Every row comes from one small tree of marks. The marks that hang from a mark follow it in brackets, in alphabetical order. Every link used is in the known rows. Which tree was each row made from?
Known rows
salim[nozi zegam]: [-3.89  0.18  1.50 -2.63  2.50  1.74 -1.76  1.98  0.04 -0.62 -3.44  3.44
 -1.34  2.71 -0.46 -1.42  1.72  2.58 -0.23  1.08  2.29 -0.71  2.70 -0.53]
tovi[balabe[tasag]]: [-0.07 -1.95  0.19 -4.06  2.24 -3.06 -0.23 -0.21  0.01 -1.69 -0.50 -1.57
 -0.67 -1.15 -0.16 -2.52 -1.33 -0.98 -3.92 -2.00  1.25  0.33  3.03  0.05]
tasag[ditene kenur seguv]: [ 0.95  1.81 -1.09 -0.34 -1.31  1.62 -1.31  3.66  1.69  2.37  0.51 -0.47
 -0.06 -1.25 -1.85  1.00  2.26  0.53  1.63 -0.22  4.30 -1.32 -0.28 -1.37]
puloz[balabe[muto tasag[kenur] zegam]]: [-0.22 -0.96 -3.43  3.61  1.79 -3.10  3.81 -2.37  0.22 -0.79  1.41 -0.95
  1.25  0.22  1.15 -0.80 -2.67 -1.26 -0.20 -0.41  1.57  1.08 -1.10 -1.12]
balabe[tasag[ditene kenur seguv] zegam]: [-0.86  1.31 -1.78  1.72 -3.13 -2.72 -0.18 -0.55  0.53  2.91  1.67 -2.56
  0.53  0.48 -1.76  3.35  0.77 -0.72  2.91 -2.60 -1.81  1.99 -1.52  0.85]
kenur[tasag[ditene]]: [-1.89 -1.83  2.61 -2.39  1.67  1.14 -2.32  3.60  1.86 -0.17  0.04  3.08
 -2.38  0.48 -2.96 -0.19  1.69 -1.10 -3.03  0.35  5.05 -1.35  1.21 -6.04]
puloz[balabe[muto tasag[seguv] zegam]]: [ 1.68  0.28 -1.46  4.93  1.59 -1.88  4.64 -4.48 -0.27 -0.81  0.36  2.31
 -1.14  2.54 -0.21 -0.07 -0.93 -2.55  2.08 -1.10 -0.75  1.33 -0.37 -0.10]
seguv[risepa]: [ 0.96 -1.31  0.89 -2.56  0.61  4.77 -1.10  2.31  1.81 -2.13 -1.58 -1.41
  0.88 -0.77  3.17 -3.65 -0.54  0.06 -3.28  1.82 -0.93 -1.69  1.93 -2.21]
bolo[balabe[tasag[kenur] zegam]]: [-0.04 -2.38 -2.27 -2.30  0.51 -4.32  0.28 -0.98 -1.39  2.59  1.18 -2.46
  2.77  0.18 -0.92 -0.34 -3.57 -1.71 -2.94 -1.75  1.46  0.91  1.43  1.04]
ditene[tasag[seguv]]: [ 0.27  0.84  1.46  0.30 -0.65  1.38 -1.25  0.72  0.13 -0.66 -0.19  1.17
 -1.99  0.52 -0.81 -1.36  0.81  2.39  2.34 -0.43 -0.63 -0.29  0.75 -0.70]
ditene[tasag[kenur seguv]]: [-0.67  1.50 -0.60  0.90 -1.25  0.38 -1.52  1.73  0.29 -0.31  0.71 -1.04
 -0.45 -0.93 -0.65 -1.59 -0.52  3.91  2.24 -0.19  1.35  0.01 -0.87 -0.48]
salim[nozi]: [-1.26 -1.17  1.11 -4.50  2.72  2.05 -1.81  2.60  1.37 -1.25 -1.30  1.32
 -1.57  1.23  0.82 -1.47  0.48  1.64 -0.74  0.71  1.73 -1.17  5.13 -0.85]
ditene[tasag[kenur seguv[risepa[nupet[dabi]]]]]: [ 0.41  1.01 -0.58  0.98 -0.84  3.24 -2.69  0.88 -2.18 -0.68 -0.02 -2.80
  0.45 -3.47  3.17 -1.36 -1.74  2.62  3.23  3.08 -3.06 -0.72 -1.97  2.89]
tovi[balabe]: [ 1.32 -2.13 -0.17 -4.06  3.26 -1.15 -0.57 -0.20  0.88 -1.93 -0.78 -0.16
 -0.43 -1.77  0.19 -2.92 -0.51 -1.02 -4.61 -1.27  4.89 -1.49  3.05 -1.35]
tovi[balabe[tasag[kenur] zegam]]: [-1.23 -1.47 -2.40 -1.56  0.82 -5.69  0.16 -3.31  0.13 -0.70  1.28 -4.33
  1.45 -1.60 -0.10 -0.91 -2.80 -0.88 -2.51 -3.19  1.38  1.63 -0.04  1.01]
garir[tasag]: [-1.87 -2.15  1.66 -4.00  3.29  2.80 -2.18  2.48  1.05 -2.55 -0.80 -0.07
  0.01  1.59 -0.05 -1.86  2.16 -1.08 -3.09 -0.36  4.18 -1.34 -2.25 -3.17]
muto[balabe[tasag zegam]]: [-2.43 -0.48  0.20 -0.77 -0.19 -2.86  0.32 -4.36 -0.39 -0.72  0.32  0.00
  0.55  1.87  0.61  0.69  0.64  0.77 -1.30 -0.74 -1.77  1.05 -1.71  1.94]
balabe[muto tasag[ditene kenur seguv] zegam]: [-0.38  1.11 -1.99  3.99 -3.00 -2.56  2.17 -0.74 -0.76  2.10  0.43  1.39
  0.63 -0.41 -2.30  4.37  0.42 -0.52  3.54 -1.69 -1.42  1.26 -2.07 -0.32]
ditene[tasag]: [-1.21 -1.35  1.07 -1.24  0.32  0.78 -1.84  2.30  0.46 -1.36  0.59  0.39
 -0.65 -0.66  0.63 -1.80  0.12  2.44 -0.33  0.25 -0.09 -0.77  1.88 -2.17]
bolo[balabe]: [ 2.33 -3.13  0.03 -4.86  2.92  0.28 -0.39  2.06 -0.51  1.52 -0.85  1.75
  0.71  0.00 -0.43 -2.39 -1.30 -1.70 -4.89  0.26  4.53 -2.17  4.18 -1.58]
nupet[dabi risepa]: [-2.08 -2.97 -0.07 -2.90  2.18  6.49 -2.05  2.24  1.46 -1.29 -0.36 -0.30
  0.73 -3.98  1.38  0.67 -2.45 -2.05 -1.42  0.81 -0.64 -2.35 -0.77  1.76]
bolo[balabe[muto tasag[ditene seguv[risepa[nupet]]] zegam]]: [ 4.31 -1.23  0.32  1.60  0.09 -2.10  2.62 -2.31 -3.86  2.51 -0.39  1.38
  0.86  0.49  0.93  2.97 -0.85 -4.53  0.58  0.42 -3.09  0.01  2.27  2.40]
puloz[balabe[muto tasag]]: [ 0.91 -1.53 -0.78  1.28  3.25 -0.13  3.54  0.49  0.18 -1.87 -0.24  2.06
 -1.27  0.68  0.83 -2.41 -1.24 -1.16 -1.41  0.73  1.36 -0.05  2.28 -2.23]
bolo[balabe[tasag[ditene kenur] zegam]]: [-0.02 -2.03 -2.10 -1.50 -0.17 -4.48  0.10  0.23 -0.92  4.29  2.44 -1.58
  2.33 -0.20 -1.28  2.03 -1.83 -2.59 -2.22 -1.55  1.43  0.91  1.78  0.45]
muto[balabe]: [-0.65 -0.40  0.95 -2.81  1.50  0.81 -0.72 -0.69  0.75 -1.58 -0.85  1.90
 -0.12  0.24  0.71 -1.67  1.77  1.77 -2.96  1.41  3.27 -1.81 -0.13 -0.31]

Write each row's tree
[-0.91  0.60 -2.22  2.80 -2.15 -2.50  2.38 -2.09 -1.61  0.23 -0.93  0.11
  0.89  0.20 -1.77  1.97 -1.44  0.02  2.98 -1.66 -1.41  1.05 -2.89  0.32]
balabe[muto tasag[kenur seguv] zegam]
[-1.25  3.04 -0.56  2.57 -2.66 -1.78  0.39 -3.58  0.62  1.11  1.63 -1.82
  1.34  0.54  0.76  2.07  0.94  1.25  1.45  0.24 -2.72  1.86 -3.89  3.44]
muto[balabe[tasag[ditene kenur seguv[risepa]] zegam]]
[-0.14  0.41  3.11 -0.82  1.09  3.87 -1.66 -0.07  1.42 -2.38 -1.97  1.15
 -2.38  1.57 -1.41 -3.38 -0.58 -0.33 -1.77  0.94  1.60 -0.66 -0.59 -3.51]
kenur[tasag[seguv[risepa]]]
[ 0.45  1.68 -0.45  2.29 -2.34  1.59  1.53  3.14  0.09  0.01 -0.66  0.57
  0.26 -1.79 -0.17  1.14 -0.24  0.37  1.86  1.12 -2.18  0.32 -0.62 -0.30]
balabe[muto tasag[ditene kenur seguv[risepa]]]
[ 0.46 -2.50 -2.44  0.69 -0.08 -4.49  2.38  0.25 -1.95  3.32  1.37  1.74
  2.59 -1.26 -1.88  2.81 -2.13 -2.47 -1.86 -0.90  1.87  0.18  1.41 -0.57]
bolo[balabe[muto tasag[ditene kenur] zegam]]
[ 3.16  1.80 -0.31 -0.28 -1.13  3.28 -1.86  2.77 -0.02  0.89 -0.26 -4.49
  1.00 -1.96  2.76  0.41  1.71 -0.19  1.57  2.18  0.86 -1.84  0.26  1.18]
tasag[ditene kenur seguv[risepa[nupet]]]
[ 0.84  1.40  1.91  1.35 -1.17  3.36 -1.23  0.69  0.79 -1.63 -0.27  0.08
 -1.24  0.05  1.29 -2.60 -0.03  2.40  1.26  0.93 -3.46  0.16  0.66 -0.53]
ditene[tasag[seguv[risepa]]]
[ 1.20  0.88  0.36  4.10 -2.84  0.37  2.61 -1.59 -0.26  0.41 -0.41  2.17
  0.03  0.47 -0.14  3.39  0.77 -2.16  3.07 -0.68 -6.08  1.41 -0.57 -0.33]
balabe[muto tasag[ditene seguv[risepa]] zegam]
[-0.28  2.01  0.03  1.73 -1.68  2.63 -1.55  1.46  0.91 -1.26  0.56 -2.64
  0.41 -1.44  1.42 -2.90 -1.43  3.74  1.85  0.89 -1.33  0.18 -1.23 -0.01]
ditene[tasag[kenur seguv[risepa]]]
[ 0.20  0.87  3.44  0.13  0.39  3.68 -1.72  1.76  2.18 -0.43 -0.65  2.48
 -2.58  1.06 -2.05 -0.85  1.44 -0.82 -1.20  1.03  1.85 -0.46 -0.05 -3.86]
kenur[tasag[ditene seguv[risepa]]]
[ 0.91  1.60  0.30  0.88 -1.16  1.87 -2.11  0.94 -1.38 -1.28  0.12 -4.81
  0.46 -1.48  3.53 -2.20 -0.92  2.93  2.25  1.91 -1.58 -0.78 -0.39  1.69]
ditene[tasag[kenur seguv[risepa[nupet]]]]
[-0.49  1.83  0.63 -0.23  0.50  4.14 -2.20  3.04  2.45 -0.77  0.79 -2.13
  1.03  0.17 -0.12 -0.42  2.50 -0.30  0.04  0.36  3.20 -0.15 -4.83 -1.38]
garir[tasag[ditene kenur seguv[risepa]]]
[ 1.69 -0.32 -0.31  3.84 -2.02  0.84  1.62 -2.23 -3.30  0.94 -0.97  2.13
  0.23 -1.67  1.50  4.83  0.46 -3.23  4.33  1.25 -7.69  0.41 -1.22  2.59]
balabe[muto tasag[ditene seguv[risepa[nupet[dabi]]]] zegam]
[-2.13 -0.30  0.37  0.24 -0.82 -3.10  0.18 -2.95  0.30  0.80  1.43  0.84
  0.35  1.42 -0.05  2.85  2.37  0.20 -0.64 -0.68 -1.74  1.11 -1.12  1.32]
muto[balabe[tasag[ditene] zegam]]
[-1.37  2.56 -0.08 -0.19 -1.39 -1.62 -0.37 -0.01  0.16  1.23  1.01 -0.01
 -0.32  0.00 -1.40  1.50  2.16  2.29  0.79  0.34  1.41  0.69 -2.16  2.60]
muto[balabe[tasag[ditene kenur seguv]]]
[ 1.62  1.38 -1.92  3.96  1.20 -0.75  3.55  1.46  0.70  0.69  1.31  1.28
 -1.03 -0.28 -0.86  0.27  0.15 -0.87  1.77  0.39  2.96  0.47 -0.02 -1.00]
puloz[balabe[muto tasag[ditene kenur seguv]]]
[-0.88  1.53  1.55 -1.40 -0.07 -0.52  0.06 -1.90 -0.35 -0.82 -1.11  1.26
 -1.43  1.80 -0.87 -0.48  1.68  1.75 -0.21  0.13 -0.73  0.48 -0.96  2.69]
muto[balabe[tasag[seguv]]]
[-0.04 -0.11 -0.34  2.38 -1.50 -1.55  2.96 -2.83 -1.56 -0.32 -1.60  2.68
 -0.67  1.68 -1.34  2.21  0.03 -1.24  2.68 -1.85 -3.46  0.87 -1.00 -0.12]
balabe[muto tasag[seguv] zegam]
[-3.09  0.31 -0.45 -2.35  0.05 -1.79 -0.65 -0.10 -0.16 -0.95  0.16 -1.69
  0.81 -0.23  0.59 -1.23 -0.37  3.05 -2.22  0.78  1.59  0.14 -1.59  1.70]
muto[balabe[tasag[kenur]]]
[-0.84  1.86  0.72  1.51 -1.72 -2.59  0.60 -4.23  0.05  1.65  1.02  1.94
 -0.91  2.22 -1.32  3.65  3.23  0.22  1.85 -1.16 -2.13  1.51 -2.19  2.53]
muto[balabe[tasag[ditene seguv] zegam]]
[ 2.54 -0.39  0.29  0.60 -0.68 -1.39  0.98 -1.76 -0.81  3.71  1.03  0.43
  0.87  1.45 -0.70  1.76 -0.73 -3.54 -0.41 -1.15 -3.30  1.39  2.04  1.90]
bolo[balabe[tasag[ditene seguv[risepa]] zegam]]
[ 2.02  0.69  2.23  0.37 -0.44  2.74 -1.73  0.21 -1.48 -2.09 -0.56 -2.18
 -1.14 -0.01  3.33 -1.99  0.37  1.56  2.06  1.84 -3.67 -0.87  1.28  1.21]
ditene[tasag[seguv[risepa[nupet]]]]
